Each row was made from one small tree. The marks that hang from a mark follow it in brackets, in the order of their numbers. Every link used is in the known rows. Write each row's tree.
In the rows, 128 means zero.
Known rows:
k_322(k_95 k_181(k_529(k_382) k_704)): 104; 116; 113; 102; 57; 165; 107; 131; 132; 193; 139; 202; 168; 143; 155; 178; 221; 149; 114; 183; 139; 209
k_322(k_95(k_704) k_181(k_529(k_382))): 93; 104; 108; 74; 46; 155; 96; 130; 135; 197; 140; 190; 176; 136; 158; 177; 204; 142; 118; 197; 137; 211
k_322(k_95 k_181(k_529)): 111; 80; 130; 90; 65; 122; 128; 141; 145; 191; 143; 170; 162; 119; 151; 132; 169; 146; 115; 157; 158; 188
k_487(k_11(k_322(k_95 k_181))): 101; 100; 100; 108; 67; 128; 162; 145; 165; 201; 174; 135; 150; 153; 189; 70; 108; 140; 106; 116; 119; 133
k_661(k_11(k_322(k_95(k_704) k_181))): 136; 109; 103; 95; 27; 140; 127; 148; 152; 222; 163; 154; 148; 169; 188; 94; 138; 84; 97; 167; 86; 161
k_859(k_487(k_11)): 76; 165; 91; 134; 167; 127; 175; 156; 152; 105; 148; 107; 127; 150; 123; 105; 83; 129; 113; 121; 147; 102
k_11(k_322(k_95(k_704) k_181)): 116; 88; 119; 92; 38; 150; 120; 128; 143; 205; 162; 165; 163; 173; 180; 115; 130; 96; 108; 160; 112; 175
k_661(k_11(k_322)): 154; 141; 137; 149; 92; 121; 145; 136; 134; 168; 149; 96; 106; 148; 172; 71; 117; 108; 112; 119; 89; 100
k_95(k_704): 119; 128; 119; 110; 105; 152; 107; 126; 134; 129; 136; 143; 146; 161; 132; 146; 125; 100; 132; 152; 125; 141
k_11(k_322): 136; 123; 148; 146; 101; 127; 137; 121; 126; 146; 147; 107; 122; 152; 161; 92; 111; 121; 125; 116; 109; 119
k_181(k_322(k_95) k_529(k_382) k_704): 102; 161; 117; 130; 71; 191; 102; 102; 122; 206; 140; 183; 176; 179; 145; 183; 216; 131; 117; 194; 133; 185
k_382(k_790): 137; 143; 120; 134; 134; 165; 107; 119; 118; 119; 117; 113; 114; 130; 147; 147; 146; 155; 125; 143; 127; 120
k_738(k_487): 116; 150; 99; 117; 128; 96; 129; 119; 127; 111; 122; 132; 117; 101; 100; 135; 100; 107; 139; 121; 125; 117
k_661(k_11): 146; 146; 117; 132; 116; 119; 136; 148; 138; 148; 130; 116; 112; 124; 138; 108; 135; 114; 118; 133; 105; 116
k_382(k_790(k_95(k_704))): 113; 128; 116; 112; 113; 188; 61; 120; 106; 147; 102; 142; 114; 154; 152; 183; 153; 107; 134; 187; 119; 133
k_11(k_322(k_95)): 124; 113; 134; 123; 88; 131; 137; 122; 131; 182; 155; 129; 125; 138; 157; 89; 124; 129; 126; 127; 117; 141
k_181(k_704): 130; 144; 122; 133; 117; 160; 117; 127; 133; 127; 134; 158; 139; 169; 132; 145; 139; 104; 128; 137; 124; 140
k_859(k_487(k_11(k_322(k_95)))): 71; 146; 101; 131; 121; 132; 185; 152; 155; 162; 172; 108; 125; 162; 147; 67; 77; 130; 113; 119; 133; 114
k_859(k_487(k_11(k_322(k_95 k_181)))): 75; 123; 89; 116; 98; 126; 191; 159; 162; 176; 175; 130; 140; 158; 166; 72; 92; 127; 90; 132; 129; 136
k_487(k_11(k_322)): 112; 138; 120; 146; 111; 124; 158; 135; 150; 149; 163; 90; 124; 162; 179; 66; 84; 134; 124; 94; 119; 90
k_529(k_382(k_790(k_95))): 119; 150; 116; 137; 136; 180; 71; 108; 85; 150; 88; 133; 87; 109; 143; 192; 193; 155; 126; 184; 109; 127
k_181(k_322 k_529 k_704): 118; 145; 133; 145; 79; 177; 114; 112; 132; 162; 140; 155; 175; 205; 152; 165; 165; 100; 116; 164; 140; 152

Write each row's tree:
110; 142; 104; 105; 77; 181; 107; 111; 138; 193; 143; 162; 179; 188; 131; 153; 144; 87; 112; 183; 123; 162
k_181(k_322(k_95(k_704)))
126; 86; 128; 112; 60; 126; 139; 129; 137; 201; 156; 151; 146; 140; 169; 95; 133; 129; 103; 138; 113; 164
k_11(k_322(k_95 k_181))
101; 118; 92; 112; 56; 157; 151; 144; 168; 202; 182; 159; 160; 198; 188; 89; 122; 114; 105; 124; 115; 145
k_487(k_11(k_322(k_95 k_181(k_704))))
94; 149; 114; 105; 61; 181; 94; 107; 128; 206; 138; 165; 183; 170; 147; 186; 204; 125; 120; 209; 132; 185
k_181(k_322(k_95(k_704)) k_529(k_382))
110; 96; 100; 74; 65; 150; 111; 136; 150; 182; 145; 186; 168; 152; 142; 152; 147; 103; 111; 173; 125; 189
k_322(k_95(k_704) k_181)
144; 108; 117; 114; 52; 118; 150; 144; 142; 221; 158; 141; 128; 137; 181; 74; 140; 114; 92; 143; 89; 148
k_661(k_11(k_322(k_95 k_181)))
117; 139; 110; 124; 80; 196; 83; 123; 117; 152; 122; 171; 150; 159; 183; 201; 228; 164; 110; 185; 132; 175
k_322(k_181(k_529(k_382(k_790)) k_704))
109; 152; 110; 121; 113; 204; 51; 107; 91; 155; 95; 146; 106; 142; 153; 210; 194; 127; 129; 202; 101; 143
k_529(k_382(k_790(k_95(k_704))))
112; 94; 118; 94; 52; 152; 118; 143; 147; 190; 148; 197; 175; 161; 153; 153; 179; 121; 117; 166; 153; 201
k_322(k_95 k_181(k_529 k_704))
102; 82; 117; 70; 41; 144; 109; 142; 152; 192; 149; 181; 183; 149; 160; 152; 165; 118; 118; 181; 154; 201
k_322(k_95(k_704) k_181(k_529))
84; 136; 103; 137; 114; 125; 191; 159; 153; 136; 170; 109; 136; 166; 172; 82; 76; 124; 86; 118; 124; 112
k_859(k_487(k_11(k_322(k_181))))
99; 123; 123; 101; 54; 172; 104; 118; 142; 204; 148; 159; 190; 186; 149; 161; 161; 103; 120; 190; 147; 179
k_181(k_322(k_95(k_704)) k_529)
99; 147; 75; 124; 69; 123; 154; 135; 158; 148; 169; 142; 143; 180; 172; 101; 81; 90; 112; 102; 107; 111
k_738(k_487(k_11(k_322(k_181(k_704)))))
104; 100; 118; 94; 69; 134; 119; 131; 126; 197; 133; 175; 157; 102; 151; 158; 208; 169; 111; 177; 139; 197
k_322(k_95 k_181(k_529(k_382)))
111; 116; 125; 107; 63; 153; 116; 124; 140; 186; 159; 143; 144; 171; 163; 107; 120; 100; 130; 148; 110; 157
k_11(k_322(k_95(k_704)))
118; 87; 137; 112; 25; 154; 131; 134; 142; 205; 167; 177; 169; 182; 191; 118; 165; 116; 114; 151; 136; 188
k_11(k_322(k_95 k_181(k_529 k_704)))
117; 71; 147; 108; 39; 122; 140; 136; 139; 210; 160; 149; 158; 140; 183; 97; 155; 143; 111; 147; 139; 178
k_11(k_322(k_95 k_181(k_529)))
120; 156; 108; 126; 86; 186; 115; 112; 136; 192; 143; 178; 170; 194; 128; 158; 161; 89; 111; 170; 120; 158
k_181(k_322(k_95) k_704)
107; 74; 136; 87; 14; 143; 119; 134; 148; 211; 167; 163; 177; 172; 190; 115; 147; 114; 115; 166; 136; 194
k_11(k_322(k_95(k_704) k_181(k_529)))
110; 172; 125; 149; 85; 188; 107; 103; 115; 168; 133; 158; 169; 187; 153; 187; 200; 122; 112; 182; 128; 159
k_181(k_322 k_529(k_382) k_704)
